Each row was made from one small tree. The marks that hang from a mark follow it in brackets, in the order of their numbers. Every link used is in the known rows. Write each row's tree.
Known rows:
z_148{z_164{z_768{z_791} z_912} z_637{z_289}}: [ 0.11 -0.83 -0.27  3.68  0.04 -1.54 -2.92 -0.66 -1.47  1.85 -2.24  0.33
  0.56  0.63 -0.64 -1.68  1.48  0.43 -1.47  0.22 -0.36 -0.71  4.51 -0.29
 -1.39]
z_768{z_164{z_148 z_912} z_281 z_791}: [ 0.17 -0.81 -1.15  3.66 -0.84 -1.39 -0.04 -0.48  0.01  0.69 -2.04 -1.02
  0.02  0.61  0.80 -3.05  0.77  0.24 -1.01 -0.67  0.00 -0.33  4.59  0.37
 -1.79]
z_768{z_164{z_148{z_36} z_912{z_637}} z_281 z_408}: [-0.11  2.20  0.28  3.32 -0.78 -1.89 -0.57 -1.56 -2.17  0.94 -1.81  0.97
  0.50  0.30  0.76 -4.26  2.21  0.35 -0.99 -0.93  0.18  0.44  5.39  1.31
 -1.54]
z_768{z_281 z_791}: [-0.25 -2.14 -0.46  2.57  0.09 -0.92 -1.41 -0.50 -1.01  0.49 -0.66 -1.16
  0.68 -1.21  0.31 -1.79  0.55  0.64 -0.22 -0.44 -0.76 -0.35  3.23  0.11
 -0.80]
z_637{z_148{z_36{z_768{z_791}} z_164{z_912}} z_289 z_665}: [ 0.69 -1.91 -0.49  2.42  0.45 -0.82 -4.01 -0.35 -2.16  2.53 -0.77  0.22
  0.90 -0.26  0.27 -3.58  1.21 -0.20 -1.70  0.58 -0.37 -1.10  6.23  1.07
 -1.41]
z_408{z_768{z_164{z_148} z_281 z_791}}: [ 0.01 -2.78 -1.67  2.93 -1.43 -1.04 -1.05 -0.32  0.03  1.11 -1.47 -1.27
  0.78 -0.16  0.64 -2.54 -0.08  0.86 -2.10 -2.46 -0.48 -0.40  3.99  1.10
 -1.42]
z_791{z_768{z_164{z_148{z_36}} z_281 z_408}}: [ 0.19 -2.19 -0.66  3.75 -0.47 -1.44 -0.44 -1.58 -2.49  0.56  0.02 -0.17
  0.73 -0.45  0.93 -3.66  0.47  1.01 -0.93 -1.88 -0.16  0.08  6.12  1.91
 -1.31]
z_164{z_768}: [-0.60 -0.90 -0.96 -0.73  0.43 -1.98 -0.28 -1.13 -0.25 -0.58 -0.81  0.47
  1.17 -0.26  0.62 -0.86 -0.14  0.81  0.03 -0.62  0.19  0.33  0.87  0.19
 -0.76]
z_637{z_148{z_36 z_164{z_768 z_912{z_408}}} z_289 z_665}: [ 0.21  0.34  0.27  1.13  1.05 -2.19 -1.85 -1.52 -2.09  1.48 -1.28  1.18
  0.64  0.57  1.01 -2.06  2.56 -0.30 -0.73  1.28 -0.07 -0.32  3.97  1.73
 -2.12]
z_281{z_768{z_791}}: [-0.30 -1.94 -1.26  1.33  0.31 -1.29 -1.44 -0.93 -0.61  0.39  1.22 -0.93
  0.83 -0.41 -0.23 -1.83 -0.35  0.37  0.62 -1.27  0.42 -1.02  2.42  0.33
 -0.39]
z_637{z_148{z_36} z_289}: [-0.28 -0.40 -0.05  1.43  0.70 -1.12 -2.58 -1.54 -1.64  1.06 -0.13 -0.31
  0.79 -1.56  1.37 -2.23  0.64  0.82 -0.94  0.51  0.10 -0.88  2.20  0.88
 -1.28]
z_912{z_164{z_148} z_408{z_768{z_281}} z_637{z_289 z_665}}: [-1.11  2.08  0.87  0.20 -0.44 -2.09 -3.13  0.65 -0.69  2.56 -2.44  0.41
  1.77 -0.18  0.12 -0.66  3.15  0.53 -1.47 -0.36 -2.05 -0.29  2.00  2.22
 -1.10]
z_164{z_148 z_912{z_408{z_768} z_637{z_289 z_665}}}: [-0.92  2.60  0.82 -0.26 -0.18 -3.07 -2.69  0.33  0.63  1.79 -2.22  0.75
  1.53  0.33  0.20 -1.07  2.37  0.03 -1.10 -0.11 -0.39 -0.49  1.56  1.35
 -0.95]
z_912{z_164{z_148} z_408{z_768{z_281 z_791}} z_637}: [-1.08  0.91 -0.61  3.59 -1.18 -1.85 -1.77 -0.42 -0.82  1.72 -1.18  0.14
  0.75  0.68  0.02 -1.99  1.81  0.18 -1.28 -1.31 -0.98 -0.64  2.88  1.85
 -0.33]
z_281{z_768{z_408 z_791}}: [-0.76 -1.98 -0.61  2.07  0.68 -1.67 -1.53 -1.31 -1.17  0.73  1.54 -0.82
  0.57 -0.55 -0.01 -2.20  0.01 -0.11  1.12 -1.84 -0.01 -0.78  3.25  0.64
 -0.11]
z_36{z_148{z_637{z_289}} z_768{z_164{z_912} z_408 z_791}}: [-0.31 -1.19 -0.32  4.17  0.00 -1.99 -4.00  0.21 -1.29  2.59 -1.80 -0.08
  0.11 -0.04  0.53 -4.38  1.01 -0.10 -1.39 -1.70 -0.89 -0.79  5.97  0.48
  0.01]
z_408{z_768{z_791}}: [-0.36 -2.32 -1.22  1.84 -0.69 -1.08 -1.51 -0.60 -0.18  0.45 -0.15 -0.47
  0.54 -0.89  0.07 -1.26 -0.43  0.68 -0.92 -1.47  0.12 -0.80  1.89  0.34
 -0.40]
z_148{z_164{z_768{z_791}} z_637{z_289}}: [ 0.16 -2.24 -0.34  3.10  0.01 -0.99 -3.11 -0.92 -1.98  2.12 -1.65 -0.15
  1.09 -0.10 -0.65 -1.25  0.88  0.66 -1.39 -0.16 -0.82 -0.34  4.01  0.03
 -0.84]
z_281{z_768{z_164{z_148} z_408 z_791}}: [-0.15 -2.08 -1.48  2.71 -0.20 -1.62 -0.35 -1.46 -0.67  1.18  0.71 -1.13
  0.48  0.62  0.52 -3.04 -0.29 -0.18  0.47 -2.56  0.36 -0.32  4.34  1.23
 -0.48]
z_281{z_768{z_164}}: [ 0.09 -0.59 -1.50 -0.07 -0.14 -1.04 -0.28 -0.69 -1.61  0.02  0.44 -0.50
  0.60 -0.26  0.20 -1.39  0.19  0.84  0.40 -1.31  0.84 -0.14  1.54  0.74
 -0.87]
z_768{z_281 z_408}: [-0.87 -1.01  0.39  1.35  0.65 -1.75 -0.88 -0.46 -1.75  0.22 -0.56 -0.38
  0.75 -1.34  0.59 -1.59  1.38  0.59  0.42 -0.59 -1.07  0.29  2.43  0.61
 -0.94]
z_768{z_164{z_148 z_912{z_637{z_289}}} z_408 z_791}: [-0.52  1.78  0.41  3.78 -0.44 -1.76 -2.34 -0.98 -0.71  2.34 -2.51 -0.50
 -0.27  0.52  1.34 -3.74  1.33 -0.34 -0.85 -0.82  0.00 -0.24  4.75  0.50
 -0.34]
z_912{z_408}: [-0.60  0.25 -0.28  0.66  0.63 -1.89  0.63 -0.80 -1.40 -0.48 -0.02 -0.08
  0.42 -0.40  0.13 -0.34  1.21  0.23  1.03  0.56  0.20  0.10  0.11  0.63
 -0.36]
z_912{z_164{z_148}}: [-0.69  0.64 -1.46  0.75 -0.52 -1.40  1.17 -0.50 -0.39  0.27 -0.62 -0.01
  0.80  0.68  0.26 -0.55  0.58  0.67 -0.08  0.62  0.19  0.00  0.49  0.86
 -1.26]
z_408{z_768}: [-0.63 -1.05 -1.01 -0.03 -0.48 -1.46 -0.80 -0.22 -0.54 -0.19 -0.27  0.09
  0.92 -1.01  0.11 -0.64  0.12  1.13 -0.83 -1.09  0.28 -0.31  0.29  0.50
 -0.78]
z_408{z_768{z_164{z_148{z_36} z_912} z_281 z_791}}: [ 0.39 -1.28 -1.39  4.44 -1.57 -1.18 -0.55 -1.10 -0.21  0.60 -1.22 -0.31
  0.13  0.13  0.32 -3.91  0.66  0.63 -2.65 -2.04  0.21 -1.00  5.61  1.13
 -2.17]
z_768{z_408 z_791}: [-0.55 -1.78 -0.17  2.72  0.29 -1.25 -0.86 -1.32 -1.23  0.67  0.15 -0.54
  0.12 -0.81  0.45 -1.77  0.27 -0.03  0.75 -0.72 -0.21 -0.18  2.93  0.26
  0.05]

Write each row's tree:
[-0.08  0.54 -0.47  3.34 -1.58 -0.99 -2.85 -0.28 -1.20  1.38 -2.45  0.24
  0.06 -0.31  0.49 -2.92  1.32  0.73 -2.04 -1.87  0.12 -0.56  4.59  0.47
 -0.71]  z_408{z_768{z_164{z_912{z_637}} z_281 z_791}}
[-0.76 -2.13 -0.47  1.92  0.59 -1.91 -1.07 -1.86 -0.54  0.37 -0.31 -0.03
  0.52 -0.20  0.69 -2.05 -0.20 -0.02  0.43 -1.59 -0.42  0.03  3.49  0.36
 -0.04]  z_164{z_768{z_408 z_791}}
[-0.75 -2.24  0.11  2.20  0.62 -1.85 -1.86 -0.41 -2.25  0.32  0.10 -0.36
  0.79 -1.34  0.77 -1.92  0.63  1.02  0.22 -1.11 -0.75 -0.14  3.98  0.96
 -0.48]  z_791{z_768{z_281 z_408}}
[-0.33 -0.71 -0.97  2.86  0.16 -2.88 -1.65  1.24 -2.63  1.12 -1.14  0.83
  1.05  0.92 -0.64 -3.24  2.41  0.13 -0.94  0.05 -0.83  0.18  3.88  1.09
 -1.28]  z_36{z_148{z_164{z_912{z_408}} z_637} z_768{z_281}}
[-1.14 -1.50 -0.75  3.15  0.00 -2.15 -0.58 -1.31 -0.15  1.13 -1.19 -0.26
  0.66  0.90  0.89 -2.56  0.71  0.00 -0.40 -1.71 -1.46 -0.18  4.59  1.30
 -1.09]  z_912{z_164{z_148 z_768{z_281 z_408 z_791}}}
[ 0.90 -2.03 -0.92  0.94 -0.14 -0.16 -1.11 -1.39 -3.03  1.56  0.02  0.80
  1.46 -0.49  0.47 -1.26  1.17  0.52 -0.46  1.48  0.63  0.40  3.44  1.60
 -1.83]  z_637{z_148{z_36 z_164} z_665}
[-0.17 -2.31 -0.77  2.84 -0.21 -1.92 -0.72 -0.57 -1.73  0.78 -0.75 -0.71
  0.76 -0.12  1.25 -2.67  0.33  0.91 -0.48 -1.78 -0.40  0.28  5.03  1.55
 -0.92]  z_791{z_768{z_164{z_148} z_281 z_408}}
[ 0.59 -1.47 -0.04  0.90  0.34 -0.26 -2.57 -0.98 -2.87  2.26 -0.58  0.08
  1.33 -1.09  0.82 -1.61  1.59  0.56 -1.06  1.61 -0.18 -0.08  3.41  1.43
 -2.02]  z_637{z_148{z_36 z_164} z_289 z_665}
[ 0.61 -3.65 -0.68  2.68 -0.30 -1.25 -3.38 -0.47 -0.83  2.07 -0.60  0.46
  3.44 -0.65 -1.92 -2.30  0.83  0.68 -1.45 -1.22 -1.67 -0.66  6.68  1.19
 -0.95]  z_164{z_148{z_36{z_768{z_281 z_791}} z_637{z_665}}}
[ 0.30  0.11 -1.08  1.44 -0.22 -1.58  0.90 -1.65 -2.07 -0.62 -0.64  1.40
  0.22  0.73  0.03 -2.61  1.07  0.56 -0.89  0.40  1.06  0.27  3.11  0.49
 -2.08]  z_148{z_36 z_164{z_768 z_912}}
[-0.33 -1.06 -0.49  1.98 -0.23 -1.73  0.24 -0.65 -1.31  0.68 -1.32 -0.73
  0.66 -0.22  1.13 -2.36  1.05  0.51 -0.31 -1.32 -0.71  0.73  3.48  1.17
 -1.48]  z_768{z_164{z_148} z_281 z_408}
[ 0.14  0.40  0.02  2.06 -0.88 -0.81 -5.63 -0.36 -0.62  3.54 -2.94  0.23
  0.68 -0.42  1.52 -2.05  1.32  0.27 -2.10 -0.80  0.17 -1.11  4.74  1.11
 -0.61]  z_408{z_768{z_164{z_912{z_637{z_148 z_289 z_665}}} z_791}}
[-0.85  1.20  0.31  3.44 -0.40 -2.31 -2.64 -0.30 -0.88  0.91 -1.42  0.41
  0.24 -0.16  0.07 -2.50  2.12  0.15 -1.00 -1.19 -0.35 -0.89  3.31  0.84
 -0.29]  z_164{z_912{z_408{z_768{z_281 z_791}} z_637}}
[-0.34 -0.17 -0.84  3.55 -0.34 -0.65 -4.31 -1.10 -2.89  2.20 -0.48  0.86
  1.24 -0.52  0.48 -4.03  1.12  0.50 -1.63 -1.01 -0.82 -0.98  5.62  1.64
  0.06]  z_912{z_164 z_637{z_148{z_36{z_768{z_281 z_791}}}}}
[ 0.31 -0.06 -1.35  4.48 -0.42 -2.28 -0.69 -1.12 -0.66  1.23 -0.14 -0.03
  0.62  1.90 -1.11 -1.92  1.37 -0.35  0.27 -1.11  0.82 -1.28  4.16  0.97
 -0.82]  z_281{z_768{z_164{z_148{z_637} z_912{z_408}} z_791}}
[-1.27  3.64  0.41  1.11  0.05 -2.06 -1.08 -0.42 -1.23  1.53 -1.49  0.13
  0.58  0.58  0.54 -1.21  2.26  0.14 -0.20  0.89 -0.57 -0.10  0.42  1.32
 -0.33]  z_912{z_164{z_148} z_408 z_637{z_289}}
[-0.58 -0.11  1.01  2.96  0.68 -2.50 -2.96 -0.10 -2.59  1.69 -2.64  0.64
  0.81 -0.06 -0.27 -2.12  2.89  0.52 -1.22 -0.32 -1.57 -0.07  4.87  0.34
 -2.02]  z_148{z_164{z_768{z_281 z_408} z_912} z_637{z_289}}
[-0.58  1.93  0.15  2.22  0.71 -2.83 -3.26 -0.79 -2.53  0.76 -0.73  1.56
  1.20 -0.18  0.54 -4.01  2.28  0.03 -0.84 -0.42 -0.08 -0.67  4.22  1.57
 -0.36]  z_164{z_912{z_408 z_637{z_148{z_36{z_768{z_281}}}}}}
[-0.59 -2.70 -1.20  1.86  0.10 -2.32 -0.95 -1.05  1.00  0.46 -1.22 -0.86
  1.61  0.32  0.81 -2.55 -0.34  0.47 -0.89 -1.66 -0.97 -0.05  3.76  0.57
 -1.30]  z_164{z_148 z_768{z_281 z_791}}
[-0.18  0.10 -0.41  2.57 -0.24 -1.68 -2.06  0.53 -1.84  1.90 -1.69  0.20
  0.48  0.26  0.24 -2.28  1.85  0.63 -1.40  1.37  0.03 -0.11  2.56  0.12
 -1.90]  z_36{z_148{z_164{z_912} z_637{z_289}}}
[ 0.28 -2.27 -1.66  1.59 -0.42 -0.64 -1.29 -0.29 -1.44  0.51 -0.68 -0.54
  0.44 -0.36  0.11 -2.53 -0.48  0.48 -0.58 -1.63  0.02 -0.14  3.57  0.31
  0.34]  z_36{z_768{z_164 z_791}}
[-0.32  1.29 -0.44  3.14 -0.07 -2.25 -0.80 -1.42 -1.98  0.75 -1.49  1.17
 -0.11  1.70  0.17 -2.45  1.61 -0.49 -0.11  0.19  0.77  0.35  3.50  0.56
 -0.27]  z_148{z_164{z_768{z_791} z_912{z_408 z_637}}}
[-0.01 -0.90  0.22  0.23  0.12 -1.61 -2.77  0.03 -0.01  2.28 -1.85 -0.10
  2.91 -0.67 -0.82  0.41  1.33  0.84 -0.60  0.77 -1.17 -0.30  2.23  0.53
 -1.35]  z_164{z_148{z_637{z_289 z_665}}}
[-0.52  0.58 -0.39  4.03  0.14 -1.31 -3.75 -1.30 -3.32  2.01 -0.13  1.00
  0.79 -0.10  0.32 -3.73  1.94 -0.06 -0.95 -0.73 -0.95 -0.96  5.19  2.14
  0.46]  z_912{z_164 z_408 z_637{z_148{z_36{z_768{z_281 z_791}}}}}
[ 0.46 -0.01 -1.11  2.80 -0.20 -1.07 -0.15 -1.50 -2.83  0.55 -0.17  0.92
  0.09  0.36  0.83 -2.74  1.26  0.37 -0.90  1.49  1.51 -0.28  3.16  0.84
 -2.06]  z_637{z_148{z_36 z_164{z_912}}}
[-1.35  3.47  0.65  0.17  0.52 -2.19 -2.01 -0.90 -1.68  1.04 -1.90  0.94
  0.36  0.31  0.66 -0.90  2.27  0.31 -0.13  0.08 -0.87 -0.08  0.77  1.08
  0.00]  z_912{z_164{z_768} z_408 z_637{z_289}}
[ 0.28 -1.44 -0.10  0.19  0.27 -1.64 -3.49 -0.10 -0.82  2.02 -0.94  0.78
  3.41 -0.93 -1.61 -1.49  1.14  0.95 -1.49 -0.33 -1.36 -0.57  3.99  1.08
 -1.06]  z_164{z_148{z_36{z_768} z_637{z_289 z_665}}}
[-0.74 -0.10 -0.39  4.31 -0.67 -1.71 -2.51 -0.41 -0.51  2.40 -1.09 -0.20
  0.76  0.50 -0.96 -0.63  1.69  0.30 -1.58 -0.74 -1.24 -1.76  2.39  1.33
 -0.51]  z_912{z_164{z_148{z_637{z_289}}} z_408{z_768{z_791}}}
[-0.85 -2.60 -0.02  2.45  0.75 -2.07 -1.72 -1.41 -0.71  0.60 -0.85 -0.43
  0.78 -0.70  0.75 -2.51  0.43  0.16  0.03 -1.99 -1.37  0.00  4.56  0.57
 -0.61]  z_164{z_768{z_281 z_408 z_791}}
[ 0.13 -2.63 -1.15  2.81 -1.17 -0.47 -1.78 -0.30 -1.17  0.90 -1.29 -0.97
  0.24 -1.07  0.48 -2.02  0.39  1.01 -1.73 -2.31 -0.60 -0.48  3.78  0.73
 -0.99]  z_408{z_768{z_164 z_281 z_791}}
[-0.47  0.25 -0.46  3.49 -0.54 -2.32 -2.53 -0.15 -1.13  1.73 -2.27  0.09
  0.60  0.66  0.64 -4.86  1.12 -0.23 -1.13 -2.33 -0.69  0.17  6.47  0.94
 -0.12]  z_36{z_768{z_164{z_148 z_912{z_637}} z_281 z_408 z_791}}
